In the rows, zero is written as 128.
Known rows, with every step that occurs:
kopil sitemam bogedat: [132  65 165 151 101 110 140 122 133 145 132 121 118 145  68 109 130 167
 129 117 130 138 137 138]
vevus bogedat sitemam davug voled bufe: [ 94 128 158 138 133  68 128 125 100 121 135 168  92 147 100  57 143  64
 107  99 177 115 145 149]
voled kopil sitemam bogedat: [156  79 172 143 111 108 130 122 135 169 160 135 127 142  74  91 140 134
 119 125 126 141 138 140]
vevus bogedat sitemam kopil davug voled: [128 134 193 169 113  93 156 102 107 113 128 162  97 142  99  25 158  68
  94 133 152 131 127 145]
rerop vevus bogedat: [101 101 109 133 123 115 152 132 161  94 106 146 142 151 142 122  82 128
 136 112 121 129 101 135]
kopil sitemam davug voled bufe: [140 104 194 140 119  86 145 134 100 166 176 167  89 139  77  68 171  98
 108  86 175 110 142 145]
vevus bogedat sitemam: [ 78 109 118 146 139  79 136 114 110 103 100 124 122 146 118  98 113 106
 124 133 146 152 123 133]
sitemam davug: [126  80 148 146 138  92 155 160 123 124 118 118 116 150 103  98 133  97
 120 115 158 110 132 148]
vevus bogedat: [ 93  97 118 129 117 100 147 131 142 105 119 137 130 148 134 126 106 118
 151 124 144 139 126 132]
bogedat sitemam kopil davug: [139 105 191 175 132  81 154 135 108 121 122 122 106 134  97  31 151  86
  88 142 152 125 131 124]
voled davug kopil sitemam: [167 107 197 145 103 126 176 130 123 139 173 178 120 154  79  80 141 126
 118 139 137 113  87 139]
rerop davug voled: [132 114 174 140 128  84 169 134 111 180 165 151 118 143 104  91 103  90
 121 109 126 125 119 155]
bogedat sitemam kopil: [112  93 155 169 139  72 142 140 104 133 101 111 124 131 116  49 145  81
  94 133 155 140 133 138]
vevus bogedat sitemam davug kopil: [ 96 121 158 181 141 103 157 113 103 100  86 160 113 150  94  63 140  81
 103 134 149 115  98 159]
voled bufe: [112  90 139 123 114  77 128 164 151 150 165 146 127 132 130 109 109 109
 145 110 162 123 146 110]
vevus bogedat sitemam kopil davug: [119 119 177 164 125  91 156 121 117  84 105 134 103 136 108  44 140  91
 100 142 154 126 124 126]
kopil sitemam davug: [136  81 171 154 137  99 164 137  96 130 123 113 100 143  77  89 159 126
 105 109 156 118 122 144]
voled kopil davug: [169 109 174 138 129  98 146 144 142 151 183 150 122 139 109  78 132  87
 125 140 135 123 129 119]
voled davug kopil: [156 105 177 136 103 116 167 152 149 135 166 183 135 157 104  88 116  97
 133 145 139 104  96 142]
bogedat sitemam davug: [113  92 150 161 159  70 142 143  89 121  99 107 106 146  89  70 141  85
  91 123 161 123 132 149]
davug kopil voled: [121  96 156 168 104 122 151 110 152 181 155 179 134 152 139  75 144 112
 110 131 130 144  91 125]
rerop davug sitemam kopil: [138 101 200 182 150  84 176 152 137 148 131 114 107 129  91  68 132  84
 106 111 112 111 103 147]
bogedat sitemam: [101  95 130 157 145  70 134 131 103 138 114 113 123 143 108  87 122 102
 111 134 143 149 133 131]
bogedat sitemam kopil davug voled bufe: [147 128 215 161 111  70 137 134 112 157 173 173  97 127  97   8 164  61
  90 118 168 115 149 123]
vevus bogedat sitemam davug kopil voled: [ 95 117 162 179 131 112 150  89 112 125 103 175 104 160 117  41 160  89
  77 128 148 134  84 145]
vevus bogedat sitemam davug: [ 89 106 136 153 152  81 145 126  95  86  82 119 104 154 100  82 130  91
 106 124 160 124 125 150]

Rows:
[121 107 165 167 149  71 142 124  79 151 121 134 102 154  81  51 158  64
  86 114 157 127 138 167]	bogedat sitemam davug voled
[102 114 135 164 135  93 149 126 128  87  71 135 135 142 133  58 113  96
  92 121 133 135 103 141]	rerop vevus bogedat sitemam kopil
[123 112 165 127 111  95 145 116 124 102 133 155 106 160 136  33 146  83
  79 138 157 142 107 128]	vevus bogedat sitemam kopil voled davug
[107 124 149 185 148 117 163 117 122  92  72 170 125 156 103  59 117  92
  89 122 126 106  73 162]	rerop vevus bogedat sitemam davug kopil
[123  91 182 167 118  88 125 143 174 173 170 154 104 133 131  48 173  89
 100  98 142 132 123 106]	davug sitemam kopil voled bufe
[121 134 158 150 151  78 132 109  89 137 132 160 105 154  94  44 158  33
  89 122 155 134 130 170]	vevus bogedat sitemam davug voled kopil
[156  70 185 144 104 116 130 130 188 146 179 150 101 176  75  83 137 133
 111 119 105 125 112 130]	kopil voled davug sitemam bogedat
[110 111 180 171 130  88 130 123 119 171 146 185 102 144 112  26 163  79
  73 112 165 120 107 123]	bogedat sitemam davug kopil voled bufe
[166  95 188 147 101 107 127 104 125 198 183 166 122 148  64  72 159 112
 114 118 124 146 144 158]	davug voled kopil sitemam bogedat
[155  94 190 160 111 102 166 153 142 122 141 135 117 132 112  58 145  98
 116 131 150 111 132 123]	sitemam kopil davug
[164 107 207 161 101 102 165 134 134 149 162 162 112 139 104  41 160  75
 109 124 148 115 136 142]	sitemam kopil davug voled
[114 104 165 150  96 108 132 129 165 191 185 205 128 141 148  72 137 107
 119 115 149 132 107 105]	davug kopil voled bufe
[171 113 190 172 147  98 145 136 158 152 184 142 105 141  81  71 152  80
 120 137 108 120 115 121]	voled kopil davug sitemam
[133  81 188 170 137  97 153 141 159 151 140 116 108 144  54 108  96 131
 126 109  90 110 115 152]	rerop davug sitemam bogedat
[130 113 182 163 128 108 183 140 126 165 146 164 133 135 106  90  94 101
 123 129 119 112  85 147]	rerop davug kopil
[178  92 203 174 126 111 131 133 182 152 177 144 108 147  52  74 144 107
 124 132  96 113 130 132]	voled kopil davug sitemam bogedat
[124  67 159 176 122 103 129 136 175 143 128 118 118 151  66 111 128 134
 139 119 105 126 134 144]	davug sitemam bogedat
[173  84 208 148  81 138 161 127 146 139 166 180 122 158  50  83 132 150
 122 137 125 105 101 148]	voled davug kopil sitemam bogedat
[153 110 182 150 109 101 157 126 131 155 178 163 109 149  98  75 138  99
 128 125 138 123 135 136]	kopil davug voled
[154  78 196 182 118 113 143 133 181 130 149 128 100 151  48  93 131 139
 134 124 101 109 132 130]	kopil davug sitemam bogedat
[152 120 206 180 122  81 155 117 101 147 144 152 102 137  89  13 169  65
  82 132 151 129 135 141]	bogedat sitemam kopil davug voled
[147  88 155 108 107 103 147 140 151 146 183 156 116 167 133  87 126 114
 110 130 145 134 112 118]	kopil voled davug
[132  94 165 152 128  91 153 141 114 152 140 146 112 156  94  78 152  75
 113 104 158 113 138 165]	sitemam davug voled
[ 89 107 141 160 130  81 142 124 111  97  86 124 123 137 125  62 136  84
 105 132 157 142 128 141]	vevus bogedat sitemam kopil
[126  83 174 186 126 101 142 125 161 163 142 130 108 146 125  51 179  95
  91 112 124 147 108 125]	davug sitemam kopil voled
[127 120 184 121 120  73 152 151 123 187 198 173 111 131 111  88  96  84
 128  96 147 112 135 136]	rerop davug voled bufe
[152  93 172 141 136  95 152 157 158 122 169 134 107 159  82 102 129  99
 132 128 120 111 110 135]	voled davug sitemam
[163  92 194 155 128  96 160 166 159 117 153 132 112 150  89  65 150  79
 115 127 132 104 111 142]	voled davug sitemam kopil
